What can hang from each mark:
zibagev: pobo refub sasep
refub: diriv moso zibagev
fogit: zibagev
midig: moso
pobo: zibagev
diriv: sasep
sasep: moso zibagev
moso: midig refub

Every row comes from one small tree of marks. Brackets hold a mark, then the marks that hang from it, in alphabetical order. Every link used is in the known rows. Which tree was each row made from?
Known rows:
(diriv (sasep moso (zibagev pobo refub))): [ 0.39  2.67 -6.83  0.06 -0.41  1.35  4.74 -6.34 -2.04  2.24  0.73 -0.51
 -1.54 -1.22 -1.94  2.43  5.96 -2.78  3.94 -4.94 -2.26 -0.79  0.21  1.71
  1.49]
(moso midig (refub zibagev)): [-0.70 -3.05  0.48 -0.17  0.99  1.89  0.89  5.77  1.33 -0.39  0.31 -2.23
 -3.68 -2.84 -1.29 -1.35  1.65 -0.59 -0.54 -2.74  1.96 -3.73  0.11 -0.15
  4.39]
(moso midig): [-0.39 -1.96  0.27 -1.94  0.27  0.03 -0.19  2.75  1.28 -0.52  1.26 -1.71
  0.06 -3.08  0.10 -0.96  0.23 -2.74 -0.20  0.88  1.09 -1.99 -0.96  0.47
  2.70]
(refub diriv (zibagev pobo sasep)): [ 3.84 -0.39 -8.63 -2.39 -0.02  1.49  4.21 -2.99 -3.30  0.53 -0.77  0.43
 -2.27 -0.22 -5.43 -0.66  8.24  2.94  2.84 -0.82 -3.97 -0.36  3.39 -0.86
 -2.62]
(sasep moso (zibagev refub)): [-1.49  2.56 -3.38  1.16  1.21 -0.12  0.23 -4.07 -2.54  0.31  0.97 -0.51
 -1.31  0.10  0.83  0.19  3.99 -1.65  2.84 -2.09  0.64 -1.86  1.07 -0.17
  3.29]
(fogit (zibagev pobo refub)): [ 1.87  2.96 -2.67  0.49 -0.31  1.24  1.49 -3.08 -2.59  2.38  2.83 -1.65
 -0.62 -0.09 -1.20 -0.33  4.20  1.69  2.29 -4.45 -6.63  1.02  0.17  1.16
 -0.75]
(diriv sasep): [ 1.33  0.15 -2.68  0.06  0.02 -0.08  3.61 -0.38  1.66  0.51 -1.21  0.94
 -0.12 -1.14 -1.37  1.41  0.82 -0.79  0.61 -2.27 -0.14  1.52 -1.46  1.83
  3.08]
(pobo (zibagev refub)): [ 0.94  0.94 -1.17 -1.62  1.80 -0.17  1.53 -2.95 -1.38 -2.27 -0.04  1.63
 -3.68 -0.57 -0.70  1.38  2.75  2.27  2.39 -1.76 -3.37  0.98 -0.97  1.62
  2.87]
(zibagev pobo): [ 0.46 -0.27 -1.44 -1.23 -1.12  1.28  2.07 -1.33 -1.06  2.15  0.81 -0.74
  0.14  0.08 -1.46  1.47  1.44 -0.66  0.78  0.02 -2.53 -0.56  1.80 -0.63
 -4.45]
(diriv (sasep (zibagev pobo refub))): [ 2.15  1.22 -5.73  0.71 -1.83  2.48  7.33 -5.81 -1.62  2.57 -0.41  1.26
 -1.61 -0.24 -3.11  1.94  5.09 -0.86  4.67 -6.48 -4.12  1.20  0.68  0.62
  2.37]
(sasep (moso midig) (zibagev pobo refub)): [-0.48  0.25 -4.52 -1.74  0.10  1.24  1.89 -2.61 -2.37  1.21  3.34 -2.77
 -1.13 -2.70 -0.22  0.72  5.62 -4.64  3.87 -1.91  0.05 -3.86  0.64  0.09
  2.08]
(refub (diriv sasep)): [ 2.71  1.65 -4.53 -1.82  0.26 -0.46  4.04 -0.64  0.30  0.54 -2.55  0.18
 -1.48 -2.85 -2.26  3.30  2.03  0.82  1.81 -1.01 -0.27  2.48 -0.70  1.49
  3.66]
(refub (moso midig) (zibagev pobo sasep)): [ 1.35 -3.97 -7.47 -3.84 -0.54  2.71  3.62 -1.64  0.09  0.03  3.16 -1.14
 -3.54 -3.03 -4.70 -3.83  5.38 -1.83  0.21 -2.19 -1.31 -4.95 -0.81 -3.41
 -1.20]
(diriv (sasep zibagev)): [-0.39  0.01 -3.30  2.32 -0.40  0.79  4.69 -2.49  1.09  1.48 -3.41  1.37
 -0.68  0.16 -1.42  2.64  2.85 -0.52  1.35 -3.37 -1.20 -0.07  0.77  0.51
  3.87]
(midig moso): [-1.20  1.04  0.26  1.34  0.90 -0.67 -1.98  0.26 -0.10 -1.63 -0.03 -1.51
  0.19 -0.86 -0.30  1.65 -0.15 -0.51 -1.71 -0.77  1.64 -2.78 -0.01 -1.01
 -1.22]
(refub moso (zibagev pobo sasep)): [ 1.41 -1.75 -7.78 -2.54 -0.95  2.65  3.29 -4.15 -0.98  0.56  1.60  0.41
 -3.22 -0.55 -5.30 -2.93  5.02  0.63  0.97 -2.37 -2.93 -3.22  0.44 -3.91
 -4.13]
(sasep zibagev): [-1.48 -0.63 -0.81  2.14  0.25  0.89  1.63 -3.32 -0.14  0.76 -2.09  0.35
 -0.33  1.31 -0.17  1.09  2.20  0.07  1.36 -1.55 -1.59 -1.29  2.45 -1.56
  1.30]
(midig (moso (refub (diriv sasep)))): [ 3.00  3.37 -1.64  0.87  2.07  0.94  0.55  4.23  0.03  0.13 -2.62 -2.48
 -3.06 -3.99 -3.61  6.77  1.09  0.38 -0.53 -4.17  2.59 -1.92 -0.87  1.42
  4.35]
(sasep moso (zibagev pobo)): [-2.38  0.65 -3.57  0.02 -0.22  0.63  1.64 -4.02 -1.66  2.36 -0.30 -1.73
  0.48  0.26 -0.06  2.60  4.78 -2.31  1.73 -0.01 -2.41 -3.57  3.48 -1.03
 -3.03]
(fogit (zibagev pobo refub sasep)): [ 5.52  2.88 -5.10  0.22  0.44  0.99  0.89 -3.13 -4.28  1.88  3.95 -0.10
 -0.71  0.70 -3.30 -2.04  7.35  1.71  3.27 -4.02 -7.23  0.45 -1.12  1.86
  0.45]
(moso midig refub): [ 0.57 -1.65  2.48 -0.44  1.06  1.56 -0.96  7.58  1.12  0.85  1.32 -2.77
 -2.25 -2.77 -0.47  0.91 -0.44 -3.09 -0.26 -1.32  2.97 -3.47 -1.99  0.50
  5.24]
(sasep (zibagev (refub diriv moso))): [ 2.22  2.84 -4.54 -0.77  0.99  2.10  2.54 -6.14 -2.50  1.38 -0.11 -0.34
 -4.95 -3.07 -2.06  1.98  2.71  0.55  3.32 -3.80 -0.51 -0.68  0.38 -3.63
  2.97]
(fogit (zibagev refub (sasep moso))): [ 3.10  3.98 -5.01  0.33  2.87 -2.06 -3.41 -1.65 -3.50 -0.25  4.30 -1.07
 -0.89  0.31 -0.44 -2.55  6.77  0.17  2.69 -1.87 -2.96 -0.88 -2.54  2.92
  4.93]
(moso midig (refub diriv (zibagev sasep))): [ 4.12 -1.84 -3.92 -1.72  2.64  1.83  1.50  6.46 -1.60 -0.26 -0.46 -1.35
 -4.39 -3.56 -4.39 -0.86  6.53  1.03  1.21 -1.35  1.43 -3.70 -0.06  0.01
  6.97]
(sasep (moso midig)): [-1.77 -0.54 -0.95 -2.79  1.30 -1.77 -2.31  2.97  0.51 -0.48  2.56 -2.73
  0.24 -3.62  2.03 -0.63  0.93 -5.03 -0.94  2.07  3.28 -3.49 -2.39  1.17
  3.03]

Which tree is each row?
[-0.18  1.22 -4.52 -1.82  1.20  1.70  0.83  1.70 -2.57  1.29 -0.82 -3.35
 -3.66 -2.54 -2.77  2.97  5.69  1.39  0.62 -1.26 -0.64 -3.07  3.56 -0.25
 -2.74] => (sasep (moso (refub diriv (zibagev pobo))))
[-1.65  0.40 -2.49 -0.67  1.66 -0.05 -0.07 -1.67 -1.62 -0.28  2.83 -2.11
 -1.51 -2.69  1.41 -0.99  4.42 -4.70  2.55 -2.14  2.11 -3.42 -1.03  0.47
  6.09] => (sasep (moso midig) (zibagev refub))
[ 2.31  0.41 -3.14 -0.82  0.35  3.19  3.36  1.05 -1.84  1.61 -1.56 -1.73
 -4.18 -1.88 -3.87  2.35  4.15  3.27  0.96 -2.55 -2.78 -1.38  4.39 -1.18
 -2.13] => (moso (refub diriv (zibagev pobo)))
[ 4.93  2.20 -5.90 -1.22  0.66  1.98  0.52 -4.75 -3.15  2.40  4.90 -0.71
 -3.01 -0.98 -4.54 -2.01  6.04  0.59  2.60 -4.56 -6.09 -1.49 -2.49 -0.46
 -1.13] => (fogit (zibagev pobo (refub moso) sasep))
[ 1.19 -0.60 -3.20 -4.62  1.38  0.74  0.36  0.48  0.67  0.49  1.99 -3.30
 -3.34 -6.52 -1.40  0.93  0.06 -2.66 -0.59  1.20  2.26 -2.54 -2.57 -2.12
  2.34] => (refub diriv (moso midig))
[ 0.78  1.12 -4.39 -0.65 -1.15  3.85  3.79 -7.15 -2.11  2.77  1.56 -0.49
 -3.69 -1.07 -2.53  0.05  3.16 -1.40  3.48 -4.96 -3.04 -1.93  0.78 -3.87
 -1.95] => (sasep (zibagev pobo (refub moso)))
[ 1.58  1.03 -8.03 -2.13  2.17 -1.33  0.19 -1.66 -2.88 -2.04 -0.32 -0.29
 -2.18 -0.98 -2.87 -1.02  7.91  2.05  1.20  0.74  0.32 -1.44  1.67 -0.04
  1.13] => (refub diriv (zibagev (sasep moso)))
[-0.54 -1.94 -5.43 -4.00  1.32  1.39  2.31 -1.01  1.33 -1.39  1.02 -2.53
 -5.03 -6.11 -1.86 -1.47  2.32 -0.32 -1.23 -1.74  1.92 -2.69  0.02 -3.55
  2.16] => (refub diriv (moso midig) zibagev)
[-1.87 -1.33 -6.52 -2.08 -0.77  0.68  4.28 -1.88  0.73  2.32 -0.38 -2.71
  0.42 -3.42 -0.77  3.29  5.25 -6.05  1.46 -1.36 -0.95 -3.32  0.28  1.54
  2.96] => (diriv (sasep (moso midig) (zibagev pobo)))
[ 2.43 -1.06 -1.69 -2.04  2.19 -0.22 -2.87  8.35 -0.96  0.32  2.31 -3.09
 -1.77 -2.95 -1.43 -0.54  3.51 -4.27 -0.14  1.04  4.05 -6.01 -3.49  2.13
  6.57] => (zibagev (sasep (moso midig refub)))
[ 2.75 -0.10  0.87 -1.84  1.75  1.41  0.00  6.75 -0.52  1.04 -0.08 -3.95
 -3.11 -5.26 -1.52  2.78  0.75 -1.50  0.09 -0.27  2.47 -2.75 -1.35  1.05
  5.76] => (moso midig (refub diriv))
[-1.97  0.33 -1.14  0.73  1.66  0.68 -1.35  3.59 -0.03 -0.70 -0.14 -2.01
 -2.94 -0.73  0.19  0.05  2.90  0.37 -0.64 -2.11  2.15 -3.95  1.04 -0.11
  0.98] => (sasep (moso (refub zibagev)))
[ 1.60  1.20 -5.42  0.70  0.67  0.50  5.51 -3.18 -0.34  1.77 -4.41  0.60
 -1.58 -1.88 -2.41  4.48  4.10  0.92  2.68 -2.62 -1.63  1.23  2.38  0.62
  4.43] => (refub (diriv (sasep zibagev)))
[ 0.36  0.33 -5.43 -2.11  1.08  0.98  2.04 -3.90  0.08 -0.91 -0.88 -0.82
 -4.67 -3.49 -2.32 -0.19  2.10  2.46 -0.69 -1.19  0.31 -1.16  1.30 -3.84
 -1.30] => (refub diriv moso zibagev)
[ 3.30 -1.62 -3.75 -0.11  0.12  3.01  2.48  2.07 -2.20  1.48  0.34  0.37
 -3.13  1.19 -5.40 -1.60  6.29  1.84  1.95 -2.81 -2.75 -3.27  2.00 -0.79
 -0.95] => (moso (refub (zibagev pobo sasep)))
[-3.50 -1.46 -2.12 -0.71  1.57 -0.72 -0.47  0.12  0.37  0.40  0.26 -2.51
  0.06 -1.99  1.73  0.32  3.23 -4.69  0.01  0.86  1.81 -5.00  0.75 -0.45
  4.34] => (sasep (moso midig) zibagev)
[ 1.55  0.73 -5.36 -2.46  0.52 -0.19 -0.76 -0.83 -2.95  1.23  2.00 -0.61
  1.02  0.07 -2.55 -0.36  5.48 -2.79  1.72  1.39 -1.58 -2.49 -0.39  0.91
 -3.00] => (zibagev pobo (sasep moso))
[ 0.05 -2.67 -8.08 -3.35  0.56  0.22  1.55  0.15 -1.12 -0.86  3.33 -1.55
 -0.77 -2.25 -2.42 -3.44  7.67 -3.13  0.90  0.48 -0.16 -4.91  0.28 -0.41
  0.60] => (refub (zibagev pobo (sasep (moso midig))))
[ 0.93 -1.14 -7.99 -4.32  2.65 -1.09  0.33  1.10 -1.68 -2.03  1.39 -1.97
 -2.33 -4.04 -1.90 -1.61  8.10 -0.87  0.76  1.55  1.88 -3.52  0.35  0.20
  5.13] => (refub diriv (zibagev (sasep (moso midig))))
[ 3.32  2.23 -2.68  0.60  2.16  0.43 -2.52  3.61 -2.68  3.17  2.23 -3.25
 -0.48  0.25 -2.22  0.90  6.88 -0.15  0.78 -1.36 -4.73 -5.02 -0.24  2.97
  0.31] => (fogit (zibagev pobo (sasep (moso refub))))
[-1.17 -0.18  1.63 -1.35  2.03 -0.17 -3.19  7.84  0.46  0.39  2.21 -4.30
 -1.56 -3.97  1.13  1.35  0.31 -4.66 -1.11  0.91  4.33 -5.22 -2.50  1.66
  4.99] => (sasep (moso midig refub))
[ 2.36  1.61 -3.47 -2.57 -1.21  2.65  2.06 -4.59 -1.57  1.72  4.15 -1.04
 -3.23 -2.54 -2.52 -1.18  0.79 -1.34  2.58 -3.72 -1.49 -0.61 -2.26 -2.34
 -3.01] => (zibagev pobo (refub moso))
[-0.79 -0.29 -8.05 -3.82  1.89 -1.44  3.73  0.34  1.23 -1.22 -0.27 -2.28
 -2.65 -6.09 -1.13  1.64  5.22 -1.60  0.00 -1.11  2.44 -1.04 -0.65  1.23
  5.90] => (refub (diriv (sasep (moso midig))) zibagev)
[-0.44  2.46 -1.57  1.08  2.61  0.66 -0.76  2.09 -2.36  1.60 -2.61 -2.66
 -2.78 -1.58 -0.40  5.26  3.79 -0.56  1.30 -0.30  1.10 -4.11  2.75 -0.02
  3.13] => (sasep (moso (refub diriv)) zibagev)
[ 3.66  2.79 -5.75 -3.29  1.69 -0.38  5.64 -3.24 -1.68 -1.48 -2.19  1.88
 -4.67 -3.70 -3.08  4.45  4.49  3.16  3.23 -3.10 -3.86  3.33 -1.71  2.80
  6.55] => (pobo (zibagev (refub (diriv sasep))))
[-2.16 -1.72 -1.34 -1.01  2.27  0.28 -1.03  6.04  1.19 -1.01  2.14 -3.66
 -2.90 -3.48  0.13 -1.03  2.76 -2.21 -1.47 -0.95  3.73 -5.57 -0.39  0.49
  4.52] => (sasep (moso midig (refub zibagev)))
[-1.02  0.98 -1.51  1.66  0.50  2.03  0.30  1.17 -2.04  3.07 -0.56 -2.81
 -1.09 -0.01 -0.87  3.48  4.03 -2.23  1.39 -1.56 -1.14 -5.37  2.85 -0.21
 -1.60] => (sasep (moso refub) (zibagev pobo))
[-1.29  0.04  0.25  2.89  1.75  1.27 -1.61  3.16  0.38 -2.34 -0.90 -1.90
 -3.45 -0.62 -1.84  0.60  1.27  1.46 -1.61 -4.59  2.55 -4.90  1.58 -1.56
 -0.01] => (midig (moso (refub zibagev)))
[-0.81 -0.04 -1.60  1.87  0.92  2.66 -0.11  1.58 -0.53 -0.44 -0.05 -2.91
 -2.92 -0.96 -3.16  1.73  3.07  1.11 -1.22 -5.02 -0.20 -5.39  2.71 -1.99
 -4.02] => (midig (moso (refub (zibagev pobo))))
[ 2.84  0.67 -4.29  0.44  0.80  1.69  4.63  2.18  0.86  0.57 -3.44 -0.54
 -4.53 -3.04 -3.62  2.79  3.75  3.31  0.77 -4.92 -0.14  0.04  1.05  1.04
  4.71] => (moso (refub (diriv sasep) zibagev))
[ 4.61  4.51 -5.10  0.36  1.75 -0.42  2.92 -2.92 -1.43  1.20  0.05 -0.69
 -2.37 -3.53 -1.97  2.33  4.81  3.03  2.94 -5.79 -4.25  3.83 -1.25  3.63
  6.72] => (fogit (zibagev (refub (diriv sasep))))
[ 0.97 -0.34 -5.28 -1.51  0.37  2.11  5.12 -3.47  1.54  0.78  1.11 -0.51
 -4.43 -4.90 -2.21 -0.10  1.91 -4.30  2.47 -6.66  1.35 -1.90 -3.46 -1.14
  8.32] => (diriv (sasep (zibagev (refub (moso midig)))))
[ 0.68  1.64 -1.67  1.41  2.18  1.19 -1.20  2.52 -0.98 -2.07 -2.57 -2.68
 -4.36 -2.63 -2.61  3.10  2.35  3.41 -0.95 -3.69  1.71 -4.26  2.54 -1.92
  0.70] => (midig (moso (refub diriv zibagev)))
[-1.49 -1.21 -1.12 -0.26  0.35  2.38  0.35  3.26 -0.71  2.89  0.80 -4.26
 -1.43 -2.93 -0.62  2.61  4.40 -4.96  1.29 -0.89  0.31 -7.02  1.65 -0.14
  1.86] => (sasep (moso midig refub) (zibagev pobo))
[ 1.37  2.93 -5.45 -2.25  1.55 -1.78  1.85 -0.70 -0.25  0.52 -1.52 -1.39
 -0.63 -3.85 -1.14  3.64  2.98 -1.00  0.83  0.32  1.23  0.82 -0.83  2.39
  2.97] => (refub (diriv (sasep moso)))
[ 0.99  0.34 -5.04 -2.39  1.63 -0.96 -1.97  1.12 -1.90  1.32  4.08 -3.74
  1.54 -2.79 -1.02 -1.09  7.80 -3.34  0.94  0.88 -4.36 -4.47 -1.68  2.54
  1.45] => (fogit (zibagev pobo (sasep (moso midig))))
[-0.27  0.40 -4.09 -2.74  3.40 -2.27 -1.89 -0.62 -1.99 -2.59 -0.67  1.60
 -1.43 -0.05 -1.29  1.07  5.75 -0.28  1.46  2.49 -2.68 -3.16 -1.10  1.87
  2.49] => (pobo (zibagev (sasep moso)))
[ 2.07  0.46 -3.96 -6.45  3.03  0.66  1.79 -2.29 -0.90 -1.91  2.01 -1.46
 -6.52 -7.27 -2.54  2.53  2.07 -0.50  1.49 -0.44 -0.61 -1.56 -3.49 -1.22
  5.63] => (pobo (zibagev (refub diriv (moso midig))))
[-0.20 -0.28 -2.83 -2.98  2.43  0.45 -0.95  5.46 -0.22 -0.82  0.44 -4.28
 -4.08 -5.39 -0.78  0.43  4.06 -1.13 -0.67 -0.41  3.73 -4.60  0.80  0.40
  5.25] => (sasep (moso midig (refub diriv zibagev)))
[ 5.14  1.84 -6.84 -4.76  3.40  0.51  1.31 -4.36 -3.56 -1.95  0.91  1.31
 -6.69 -3.30 -4.99  0.26  5.29  2.15  3.95 -1.09 -3.06 -0.54 -2.67 -0.80
  3.71] => (pobo (zibagev (refub diriv moso) sasep))
[ 1.28  3.23 -1.87  0.39  1.54  0.60 -1.26 -4.07 -0.57  0.88  3.53 -1.52
 -3.11 -2.33 -0.57 -1.74  0.99  1.34  0.67 -5.08 -3.16 -0.69 -3.01 -1.09
  1.59] => (fogit (zibagev (refub moso)))
[-1.77 -1.81 -2.66 -2.23  0.87  1.99  0.42  4.51 -0.13  0.80  2.19 -4.15
 -2.54 -3.37 -1.18  0.15  4.13 -2.92 -0.26 -1.28  1.19 -5.96  0.83  0.26
  0.52] => (sasep (moso midig (refub (zibagev pobo))))
[ 0.32 -1.81 -8.24 -4.02  0.60  1.06  5.46 -1.41  2.65 -0.87  0.12 -1.42
 -5.11 -7.29 -3.33 -0.20  3.04 -0.77 -0.27 -3.28  1.37 -1.02 -1.78 -1.15
  4.88] => (refub (diriv sasep) (moso midig) zibagev)
[ 3.68  2.73 -6.08 -2.47  0.17  0.14  0.62 -2.40 -4.61  0.99  4.25 -0.51
 -0.79 -0.57 -3.03 -1.03  6.67 -2.22  3.68 -1.09 -1.29 -1.39 -1.63  1.56
 -0.49] => (zibagev pobo refub (sasep moso))
[ 0.41  2.09 -4.60 -2.21  2.71 -0.55  0.83 -1.93 -2.90  0.31  1.61 -2.76
 -2.65 -4.61  0.55  1.75  5.42 -2.83  3.40 -0.76  1.48 -2.95  0.05  0.32
  7.00] => (sasep (moso midig) (zibagev (refub diriv)))
[ 5.67  2.14 -5.76 -3.30  3.28 -0.47  2.01 -2.70 -4.45 -2.14 -0.84  2.38
 -4.49 -1.25 -4.18  1.02  7.06  3.58  4.19 -0.07 -4.21  1.29 -0.75  1.47
  5.35] => (pobo (zibagev (refub diriv) sasep))
